Known rows, with every way that one mark hangs from another
z_921{z_901}: [ 2.35 -2.06 -1.76  0.22  1.21 -1.16  1.59  0.13  0.14 -0.76 -1.00 -1.52
 -1.46 -3.77 -3.21 -1.05  2.52 -2.97  0.50 -0.42 -0.89]
z_604{z_921{z_773}}: [ 1.81  1.02 -2.73  1.87 -0.43 -1.42  1.01  1.47 -2.03 -0.09 -1.49  2.22
  0.98 -2.51 -0.58 -1.38  1.23 -1.00  0.65 -1.25 -2.10]
z_717{z_963{z_604}}: [-0.16  2.47 -2.08 -2.18  0.73  0.36  0.57 -1.23 -1.21  0.41 -2.03 -4.32
  0.48 -5.00 -3.39 -4.97  0.86 -0.54  0.15  1.62  0.63]
z_901{z_921{z_597 z_604{z_963{z_717}} z_773}}: [-1.68  1.40  0.46  0.48  1.37  0.69 -0.41 -0.59  0.07  0.21  0.62  0.70
  0.83  1.90  2.58  3.18 -1.94  1.58 -0.39  2.42 -0.09]
z_326{z_95{z_901{z_921{z_773}}}}: [-1.29 -2.17 -0.78 -1.32 -0.34 -2.32  0.09  0.24 -0.78 -2.27 -0.27  0.16
  2.21 -2.20  1.07 -2.88  3.26 -1.71  1.00  0.23 -3.30]
z_921{z_597 z_630 z_773 z_901}: [ 2.67 -3.74 -0.87  1.50  1.85  1.93 -0.78  1.49 -0.20  1.42  1.79  1.38
 -1.29  1.60  1.93  2.47 -1.09 -2.31 -1.84 -0.53  1.51]
z_604{z_921{z_597 z_901} z_963}: [ 1.99  0.06  3.85 -0.15 -2.57 -1.95  1.58 -0.32  1.26 -0.49  1.37 -0.13
 -0.04 -1.78 -0.39  3.12  1.21  1.23  0.73 -2.24  1.34]
z_326{z_95}: [ 2.07 -2.06 -1.08  0.30  1.98 -2.07  1.13 -0.24 -0.37 -1.22 -1.64 -1.40
  0.65 -5.43 -1.07 -3.25  2.68 -0.88  2.81  1.65 -2.40]
z_95{z_326 z_901}: [ 1.68 -2.90 -0.17 -1.49  0.34 -1.64  1.36 -0.72  0.31  1.13 -3.02 -1.99
 -0.02 -2.25 -5.88 -1.75  4.13 -2.15  0.44 -2.58 -2.76]
z_901{z_921{z_604{z_963{z_717}} z_630 z_773}}: [-2.19  0.93 -3.01  1.39  1.01  0.41  0.11 -0.59 -1.10 -0.64 -0.06  2.33
 -0.56  3.78  2.85  2.45 -1.90 -0.07  0.59  1.75  0.35]
z_326{z_95{z_901{z_921{z_597 z_604 z_773}}}}: [-1.85 -1.32  2.60 -0.69 -0.17  0.47 -1.13  0.50  1.58  0.50  0.12 -0.51
  1.34  0.24  2.05 -1.01 -0.67 -0.41 -0.32  1.69 -2.01]
z_921{z_597 z_604{z_963} z_630 z_901}: [ 1.53 -1.78  2.91  1.57 -0.26  0.92  0.66 -0.32  2.43  2.73  0.60 -0.69
 -3.35  1.75  0.54  3.87 -2.69 -0.82  0.29 -0.04  2.47]
z_326{z_95{z_901{z_921{z_604{z_963}}}}}: [-2.40 -0.19  2.83 -1.12 -2.12 -3.07  1.64 -1.42  1.90 -1.11 -1.51 -1.97
  0.54 -1.86 -0.38 -1.44  1.62 -0.57  2.95  0.98 -2.14]
z_604{z_921{z_597 z_630 z_773} z_963}: [ 2.14  0.02  0.93  2.33 -1.72 -0.28  0.49  0.90 -1.28  1.69  1.39  3.49
  0.90  1.72  2.96  3.42 -1.52  1.46  0.92 -1.98  1.34]
z_604{z_921 z_963}: [ 1.51  1.68 -0.14  1.00 -2.04 -3.28  2.83 -0.22 -1.16 -0.32 -1.60  0.52
  0.72 -3.69 -1.96 -0.18  1.93  0.63  3.10 -1.87 -0.99]
z_963{z_604{z_921} z_717}: [ 0.22  3.52 -1.20 -1.69  1.00 -0.64 -0.99 -0.85 -1.26 -2.48  0.13 -1.71
  0.29 -2.16 -3.28 -4.42  2.60  3.12 -0.57  0.21 -0.83]
z_95{z_326 z_901{z_921{z_630 z_773}}}: [-1.21 -3.31 -3.00 -0.75  0.04 -0.28 -0.26  1.09 -0.94  0.12 -1.03  2.06
  0.28  2.77 -1.30  0.02  2.08 -3.12 -0.54 -2.74 -0.87]
z_963{z_604{z_921{z_597 z_630 z_901}} z_717}: [ 0.37  1.08  1.64 -2.24  0.85  1.89 -2.89 -0.66  0.63 -2.32  4.01 -0.89
 -1.24  2.38 -0.45 -0.21  0.27  3.57 -3.19 -0.68  3.12]
z_901{z_921{z_604}}: [-1.36  1.71 -3.51  1.57  1.74 -0.11  1.35  1.35  0.04 -0.27 -2.78 -1.00
 -0.90 -2.23 -2.50 -2.79 -0.67 -1.80  1.24  1.20 -1.64]
z_901{z_921{z_597 z_604{z_963} z_630 z_773}}: [-1.74  0.06 -0.70  2.78  0.30  1.48 -0.11  1.61 -0.19  2.18  0.32  2.45
 -0.64  3.25  3.48  3.37 -4.21 -0.58  0.50  0.80  1.74]
z_963{z_604{z_921{z_630 z_773 z_901}} z_717}: [-0.20  0.93 -1.38 -1.58  0.37  0.41 -2.58 -0.25 -1.07 -2.72  2.46  1.23
 -1.33  3.04  0.88 -0.31  1.07  0.77 -2.48 -0.44  1.75]

Rows
[-1.12 -0.19 -2.71  2.78  2.11  3.07 -0.96  2.61 -0.29  1.79  0.42  1.96
 -0.78  2.85  2.42  0.72 -4.38 -1.01 -0.95  1.20  0.94]  z_901{z_921{z_597 z_604 z_630 z_773}}
[-1.40 -1.70  2.32 -0.25 -0.03  1.40 -0.74  0.23  2.24 -0.06  0.94 -1.18
  0.18  1.46  0.91 -1.73 -1.30  0.79  0.07  0.86 -0.32]  z_326{z_95{z_901{z_921{z_597 z_604 z_630}}}}
[ 0.83 -1.12 -1.19  1.68  0.94 -0.12  0.46  0.84  0.71  1.75 -2.02 -0.19
 -2.57 -0.68 -0.62  0.45 -0.77 -4.54 -0.57  1.18 -1.10]  z_921{z_604 z_773 z_901}
[-0.22  3.89  0.80 -1.69 -1.25  1.48 -1.23 -0.08 -1.12  0.95  0.08 -1.08
  2.03 -2.00  0.55 -1.84 -1.40  1.96 -1.77  0.38  1.78]  z_717{z_963{z_604{z_921{z_597 z_773}}}}
[ 0.87  1.33 -0.08  0.64  1.09 -1.11  1.62 -2.30  0.20  0.51 -2.15 -1.65
 -0.92 -1.29 -1.91  0.45  0.31  0.74  1.75  1.99 -1.53]  z_921{z_604{z_963{z_717}}}
[-1.20  0.94  0.11  0.81  1.53  1.73 -0.13 -0.87  0.65 -0.26  1.34  0.15
 -0.53  3.19  1.47  2.54 -2.62  2.77 -0.04  1.53  1.62]  z_901{z_921{z_597 z_604{z_963{z_717}} z_630}}
[ 0.82 -0.99  3.07 -0.21  0.72  0.52 -0.26 -1.87  1.72  1.40  1.11 -0.22
 -1.29  1.96  2.11  5.32 -1.23  0.26 -1.35  1.93  0.37]  z_921{z_597 z_604{z_963{z_717}} z_773 z_901}
[-1.18  0.65 -4.26  2.64  1.77  1.08  0.87  1.91 -0.28 -0.10 -1.76  0.19
 -1.84  0.43 -1.28 -2.19 -2.18 -1.70  0.96  0.70 -0.05]  z_901{z_921{z_604 z_630}}
[ 0.13  4.36  1.39 -2.33 -1.26  1.23 -0.39 -0.80 -0.30  0.09 -0.03 -3.12
  1.55 -3.48 -2.01 -3.24 -0.59  3.22 -1.22  0.04  2.03]  z_717{z_963{z_604{z_921{z_597}}}}
[-0.84 -2.60 -1.14 -0.96 -0.27 -1.19  0.31 -0.12 -0.15 -2.73  0.42 -0.52
  1.02 -0.88 -0.24 -3.41  2.82 -0.54  1.55 -0.48 -1.43]  z_326{z_95{z_901{z_921{z_630}}}}
[ 1.40  1.39 -0.62  1.61 -2.27 -3.02  2.15  0.39 -1.95  0.42 -1.29  2.49
  1.16 -2.02  0.56  1.04  1.24 -0.53  2.36 -1.59 -1.19]  z_604{z_921{z_773} z_963}
[ 1.69  0.06  3.15 -1.00 -1.49 -1.13 -0.09 -1.68  0.20 -1.56  2.83  1.59
  0.97  1.04  2.35  4.98  1.20  2.36 -1.14 -0.93  0.64]  z_604{z_921{z_597 z_773 z_901} z_963{z_717}}
[-2.63 -0.49  1.41 -1.45 -1.91 -2.36  1.80 -0.96  1.91  0.99 -3.21 -1.25
 -0.65  0.41 -4.01  0.73  1.80 -1.83  1.69 -1.57 -1.38]  z_95{z_326 z_901{z_921{z_604{z_963}}}}
[-0.04  2.09  1.96 -2.54 -2.07  2.18 -1.27 -0.86  0.85 -0.65  2.12 -1.97
 -0.51  0.20 -0.30 -0.62 -1.32  2.06 -2.46 -0.98  4.82]  z_717{z_963{z_604{z_921{z_597 z_630 z_901}}}}
[-0.57 -3.61 -0.91 -0.85  0.56  1.34 -1.40  1.37 -0.15  1.21  0.68  1.81
  0.85  3.87 -0.12  1.63  0.53 -1.18 -1.83 -2.73  0.24]  z_95{z_326 z_901{z_921{z_597 z_630 z_773}}}
[ 0.26 -1.62 -0.89 -0.18  0.25  1.40  0.02  1.17 -0.14 -0.21  1.63 -0.60
  0.79  1.06 -1.39 -1.74  0.45  0.64 -1.02 -2.01  0.01]  z_95{z_901{z_921{z_597 z_630}}}
[ 1.24  0.81  2.29  0.59  1.69  0.60  0.68 -2.08  1.08  1.52 -0.45 -1.84
 -0.30 -0.38 -0.75  2.02 -1.35  2.66  0.37  2.18 -0.59]  z_921{z_597 z_604{z_963{z_717}}}
[-0.28  3.06  0.11 -0.83 -1.38  2.75 -1.96  0.23 -1.46  1.15  1.03  0.35
  1.01  0.96  1.81 -1.10 -2.79  2.07 -2.12 -0.13  3.26]  z_717{z_963{z_604{z_921{z_597 z_630 z_773}}}}
[-2.27 -0.81  0.26 -0.44 -0.51 -1.27 -0.15  0.20  0.74 -0.67 -1.46 -0.28
  0.80 -0.86  0.92 -2.62  0.89 -2.33  0.70  1.54 -3.17]  z_326{z_95{z_901{z_921{z_604 z_773}}}}
[ 1.75 -1.22  2.45  1.19 -2.58 -0.47  0.13  0.65  0.08  0.51  2.51  3.23
 -0.55  2.50  3.21  5.33 -0.81  0.20 -0.18 -2.56  2.52]  z_604{z_921{z_597 z_630 z_773 z_901} z_963}
[ 0.39  2.72  0.46 -1.41  1.57  1.10 -2.68 -0.10 -1.35 -0.72  2.05  0.24
  1.34  0.38  0.38 -1.35  0.27  3.69 -2.63  0.66  0.38]  z_963{z_604{z_921{z_597 z_773}} z_717}
[-2.16 -1.57 -0.80  0.47 -0.49  0.11 -0.77  0.71  0.43 -0.47 -0.43  1.11
  0.00  2.16  2.33 -1.96 -0.68 -2.27  0.64  1.00 -1.66]  z_326{z_95{z_901{z_921{z_604 z_630 z_773}}}}
